In the rows, zero is written as 128.
Known rows, with every step that occurs
mokobev > neteka > donasa: 102	174	103	106	113	117	132	118	142	113	104	126	158	141	127	137	139	150	120	141	97	119	56	158	126	145	116	107	127	88	151	166	125	134	135	150	210	159	158
tozime > nidav > puge > neteka: 88	138	129	153	100	102	84	182	112	140	117	128	72	134	166	109	132	120	160	148	119	130	130	66	90	88	133	183	127	163	157	156	88	100	120	163	140	152	118
puge > neteka: 111	150	128	136	85	111	103	143	124	155	101	135	90	126	146	124	126	120	143	146	138	91	144	94	120	107	126	159	132	138	141	127	124	100	124	171	185	123	139
mokobev > neteka > tozime: 104	152	100	122	130	98	129	129	125	102	101	135	171	130	137	134	111	146	115	140	115	83	84	180	136	113	112	100	129	76	180	158	154	118	130	175	225	196	135
neteka > zome: 111	132	102	131	125	119	127	144	174	118	109	133	116	156	133	126	108	111	117	124	163	99	118	148	122	121	131	99	139	103	78	125	111	127	135	156	147	158	160
tozime > nidav: 123	165	116	141	139	98	138	118	128	96	146	117	104	137	138	129	129	164	156	115	110	162	100	101	122	125	133	143	122	142	141	180	125	148	134	129	67	142	121
mesup > neteka > mokobev: 102	161	94	95	162	123	152	121	175	65	87	135	176	131	75	68	133	155	134	159	193	45	103	99	137	123	131	102	110	79	66	165	172	130	102	133	177	126	151
tozime > neteka: 120	141	96	140	123	153	128	130	132	191	97	114	135	120	164	126	157	159	133	109	127	125	92	119	119	117	115	137	112	120	151	144	121	121	131	142	141	139	106
radome > neteka > tozime: 78	131	120	146	123	96	108	111	142	142	105	131	126	125	134	132	100	154	126	155	160	46	114	117	112	109	136	88	118	122	164	156	142	89	123	200	190	175	137
mokobev > neteka: 134	171	101	118	121	116	141	130	130	89	100	123	156	140	143	132	118	142	122	139	91	141	96	157	141	125	109	156	122	111	144	148	144	148	151	128	211	147	116
vidoliv > neteka > mokobev: 103	129	139	95	127	123	141	141	133	75	116	127	161	145	132	101	127	139	149	130	178	28	98	101	159	145	123	128	121	99	79	122	143	115	87	126	158	125	151
vunet > vidoliv: 107	129	132	170	158	122	131	133	118	127	165	181	110	143	131	135	103	122	135	121	134	130	145	128	139	92	150	146	123	136	155	152	123	128	118	130	135	125	135
nidav > puge: 104	84	140	136	139	139	96	184	114	135	135	125	120	131	143	109	134	96	127	142	115	150	133	112	96	105	132	147	125	145	139	122	89	110	115	115	119	155	108
donasa > neteka: 128	118	112	156	152	133	134	78	132	148	128	114	142	143	161	111	87	147	151	120	141	112	154	155	110	123	141	130	119	141	128	120	140	92	106	143	148	81	123
neteka > tozime > puge: 99	153	106	144	154	74	121	120	108	163	136	115	152	148	137	155	142	180	114	119	143	83	105	91	123	86	132	62	134	102	145	170	116	78	126	147	151	153	129
puge > nidav: 117	160	130	156	119	130	84	115	113	148	103	155	143	136	116	143	111	121	171	143	132	195	151	108	105	92	125	105	135	110	129	145	126	83	145	117	122	130	103
radome > neteka > nidav > puge: 80	129	147	156	112	132	95	173	142	110	103	137	96	176	146	117	106	105	158	165	138	99	127	95	50	90	142	156	96	150	132	156	95	95	135	131	115	140	113
giso > neteka > mokobev: 94	125	109	67	141	124	162	138	114	72	103	142	189	108	96	82	123	139	146	152	201	82	133	159	97	108	115	86	133	100	129	130	182	133	118	146	114	157	175
giso > neteka: 109	111	119	100	127	129	146	128	92	131	119	142	144	105	124	126	120	152	132	146	152	157	156	164	79	105	119	111	126	133	160	116	137	127	135	156	117	155	139
nidav > puge > neteka: 93	116	138	143	94	121	79	188	112	159	107	133	85	129	160	109	134	97	141	158	130	108	147	82	94	89	130	174	130	153	149	123	89	86	117	163	180	143	124
donasa > neteka > mokobev: 111	130	102	111	161	129	153	99	146	86	110	119	189	139	125	69	96	136	161	131	193	47	130	154	121	123	134	101	128	106	105	134	184	105	92	135	139	101	162
fano > neteka: 103	114	137	156	118	126	141	77	104	119	120	143	141	135	125	110	144	138	144	129	136	106	184	151	117	125	113	127	120	152	115	105	137	121	85	141	156	108	143
vidoliv > neteka: 121	115	155	134	110	126	119	129	116	131	136	122	107	153	167	150	126	153	136	118	121	88	109	90	156	152	129	165	113	132	99	102	89	107	98	131	170	114	111
mesup > neteka > zome: 101	156	81	138	146	117	132	125	205	113	85	137	119	160	107	111	114	146	108	144	170	83	112	115	120	118	140	102	114	87	41	148	108	122	128	164	202	147	145
radome > neteka: 102	146	125	147	113	116	115	107	151	139	106	119	99	134	137	129	105	151	134	158	148	94	133	79	111	120	140	140	109	166	122	146	129	109	146	159	168	122	118
mesup > neteka > tozime > puge > nidav: 89	197	99	173	153	86	80	99	118	173	94	145	161	154	108	156	124	184	155	149	151	149	129	57	102	58	134	54	124	80	119	194	112	40	138	140	174	144	95
tozime > puge: 121	160	113	145	150	91	129	123	112	158	140	107	137	154	139	152	150	175	118	116	129	127	121	67	124	98	133	102	129	133	114	161	104	98	139	109	128	110	115
fano > puge > neteka: 95	121	125	152	76	118	82	113	111	151	73	132	78	122	146	126	131	115	163	128	121	78	156	88	110	117	145	154	133	131	136	118	130	94	105	178	164	115	110
nogo > neteka > tozime > nidav > puge: 76	108	109	152	147	99	96	176	111	129	149	125	117	134	153	108	150	130	151	124	126	161	111	111	91	106	129	138	109	138	177	196	103	119	99	150	104	177	118
radome > neteka > pelovan: 98	155	135	79	153	114	117	111	164	121	100	117	121	123	113	140	107	159	154	137	173	48	126	99	78	115	142	152	111	138	108	185	100	94	154	170	145	91	167
gotun > neteka: 138	124	128	191	112	129	100	108	154	131	97	106	118	125	149	122	108	125	140	146	160	108	135	110	135	97	129	143	118	152	141	132	105	103	131	166	162	138	117
mokobev > neteka > tozime > nidav: 102	184	95	138	141	74	138	118	125	75	123	123	138	138	146	133	115	179	146	125	99	126	66	145	129	113	120	121	123	102	181	203	145	143	135	167	144	192	128
mesup > neteka: 118	157	103	136	155	128	133	105	166	123	99	131	129	133	97	108	134	171	117	156	139	110	119	87	127	126	140	132	96	108	81	157	124	123	118	138	193	116	111
giso > neteka > pelovan: 102	126	131	42	165	124	140	126	119	115	112	134	154	100	100	136	122	160	153	128	175	98	144	167	52	104	126	128	124	113	140	160	108	109	147	166	104	117	182
vunet > neteka: 113	111	138	124	127	119	160	132	117	140	144	154	79	120	124	141	100	121	132	129	133	102	153	125	141	102	139	148	89	144	113	135	124	95	92	109	183	127	141

Rows
81	179	114	131	98	89	103	124	126	185	115	123	111	146	138	146	160	165	130	138	135	79	88	69	109	110	134	92	136	114	137	171	93	77	123	175	191	129	166 -> tozime > puge > neteka > donasa
92	126	127	151	117	156	101	187	130	142	98	136	120	168	163	116	141	109	156	134	124	119	99	119	56	89	125	154	99	120	150	154	91	104	123	117	96	152	106 -> tozime > neteka > nidav > puge
72	112	120	147	93	97	81	116	108	152	79	143	108	115	139	130	121	124	150	132	139	32	132	125	111	108	140	100	137	93	174	132	143	76	93	217	188	173	128 -> fano > puge > neteka > tozime
104	188	140	139	72	115	115	143	140	110	85	157	90	176	138	134	113	116	174	144	148	63	128	120	77	98	130	156	112	112	132	150	133	101	135	158	137	112	150 -> puge > neteka > nidav
101	179	91	141	151	66	129	123	110	138	118	111	171	156	147	157	136	188	110	126	119	92	86	109	131	84	121	79	128	90	155	184	125	90	141	146	204	164	121 -> mokobev > neteka > tozime > puge
92	108	143	134	121	106	111	128	113	138	128	135	130	140	159	150	118	154	128	125	138	43	96	128	147	133	128	107	121	93	145	120	111	86	86	178	190	171	130 -> vidoliv > neteka > tozime
78	147	116	108	120	104	113	181	130	79	102	130	131	132	130	69	132	113	167	154	176	62	111	80	105	94	127	143	133	123	125	164	143	110	104	152	135	156	157 -> tozime > nidav > puge > neteka > mokobev
98	149	100	162	160	84	134	85	126	114	141	116	131	140	158	120	96	183	166	113	131	107	102	143	107	113	138	106	121	121	173	186	145	105	106	179	104	154	132 -> donasa > neteka > tozime > nidav
87	170	112	148	118	71	113	128	120	118	124	131	98	130	150	129	122	167	161	129	131	96	96	103	114	103	132	123	129	120	179	189	133	112	118	196	128	178	141 -> puge > neteka > tozime > nidav
83	172	108	154	140	86	87	109	80	177	106	151	171	140	123	163	117	175	162	145	155	175	148	96	76	47	124	43	138	94	158	170	119	42	146	147	133	163	109 -> giso > neteka > tozime > puge > nidav
80	189	111	179	134	80	72	99	112	181	98	138	150	154	130	165	109	176	164	150	154	142	137	51	92	55	134	57	130	110	139	187	116	33	151	148	159	147	98 -> radome > neteka > tozime > puge > nidav
83	163	106	158	146	67	113	108	124	169	122	109	134	151	144	156	127	195	118	138	155	61	109	59	113	81	140	68	122	127	140	185	115	65	138	167	175	149	121 -> radome > neteka > tozime > puge
93	182	112	169	141	87	78	110	97	176	110	143	161	151	125	164	121	162	161	136	144	161	134	79	102	60	129	52	139	90	141	178	115	42	142	132	139	150	105 -> neteka > tozime > puge > nidav
100	146	131	135	117	132	111	188	129	78	99	142	132	178	148	117	116	98	149	152	101	129	103	143	68	92	122	165	105	113	146	157	104	119	139	111	143	157	112 -> mokobev > neteka > nidav > puge
98	109	136	159	136	144	107	154	129	116	117	134	124	181	161	104	96	103	168	139	132	111	140	145	51	90	142	149	104	133	136	140	102	82	109	119	104	115	117 -> donasa > neteka > nidav > puge
67	150	125	135	96	106	86	159	127	153	119	129	90	136	147	119	151	134	151	149	119	111	84	86	85	116	135	129	130	130	163	175	81	94	110	179	153	164	161 -> tozime > nidav > puge > neteka > donasa
105	176	116	148	103	83	104	137	111	180	110	118	98	146	155	144	146	158	135	135	141	91	138	45	115	83	131	138	133	142	128	153	105	74	136	158	187	110	128 -> tozime > puge > neteka
101	131	126	171	109	135	62	86	100	141	76	151	131	132	115	144	113	114	194	126	114	181	164	102	96	104	142	99	135	104	124	135	132	76	124	125	102	123	77 -> fano > puge > nidav
96	203	99	163	137	80	84	111	100	155	95	140	178	158	132	167	116	169	157	140	126	167	119	93	107	56	118	65	137	81	150	190	124	52	153	133	183	159	99 -> mokobev > neteka > tozime > puge > nidav
99	157	112	145	145	83	130	117	123	100	141	126	121	130	137	130	123	170	150	118	123	119	86	125	119	115	132	104	127	112	171	191	136	130	119	167	89	181	134 -> neteka > tozime > nidav
97	124	123	85	140	119	172	142	134	79	121	152	137	119	97	95	106	112	147	137	188	39	131	128	146	106	132	116	104	109	89	147	171	107	80	110	167	136	177 -> vunet > neteka > mokobev
100	113	129	147	146	116	105	176	113	107	150	117	103	138	152	109	135	126	150	132	103	177	112	90	91	103	137	158	120	157	149	165	84	127	120	118	71	163	104 -> tozime > nidav > puge
68	108	127	141	108	101	78	175	111	161	105	142	114	122	151	115	123	110	133	156	146	58	124	120	98	84	128	116	135	110	184	137	111	69	100	203	200	195	139 -> nidav > puge > neteka > tozime
91	163	139	154	63	120	98	119	128	107	63	154	80	173	137	135	116	112	189	132	133	52	137	116	71	105	144	150	112	106	129	144	139	95	119	162	120	106	127 -> fano > puge > neteka > nidav
106	156	148	130	104	122	159	133	135	98	119	171	81	171	120	147	91	114	165	131	143	73	134	143	96	94	140	148	77	116	111	159	134	97	106	107	135	116	152 -> vunet > neteka > nidav
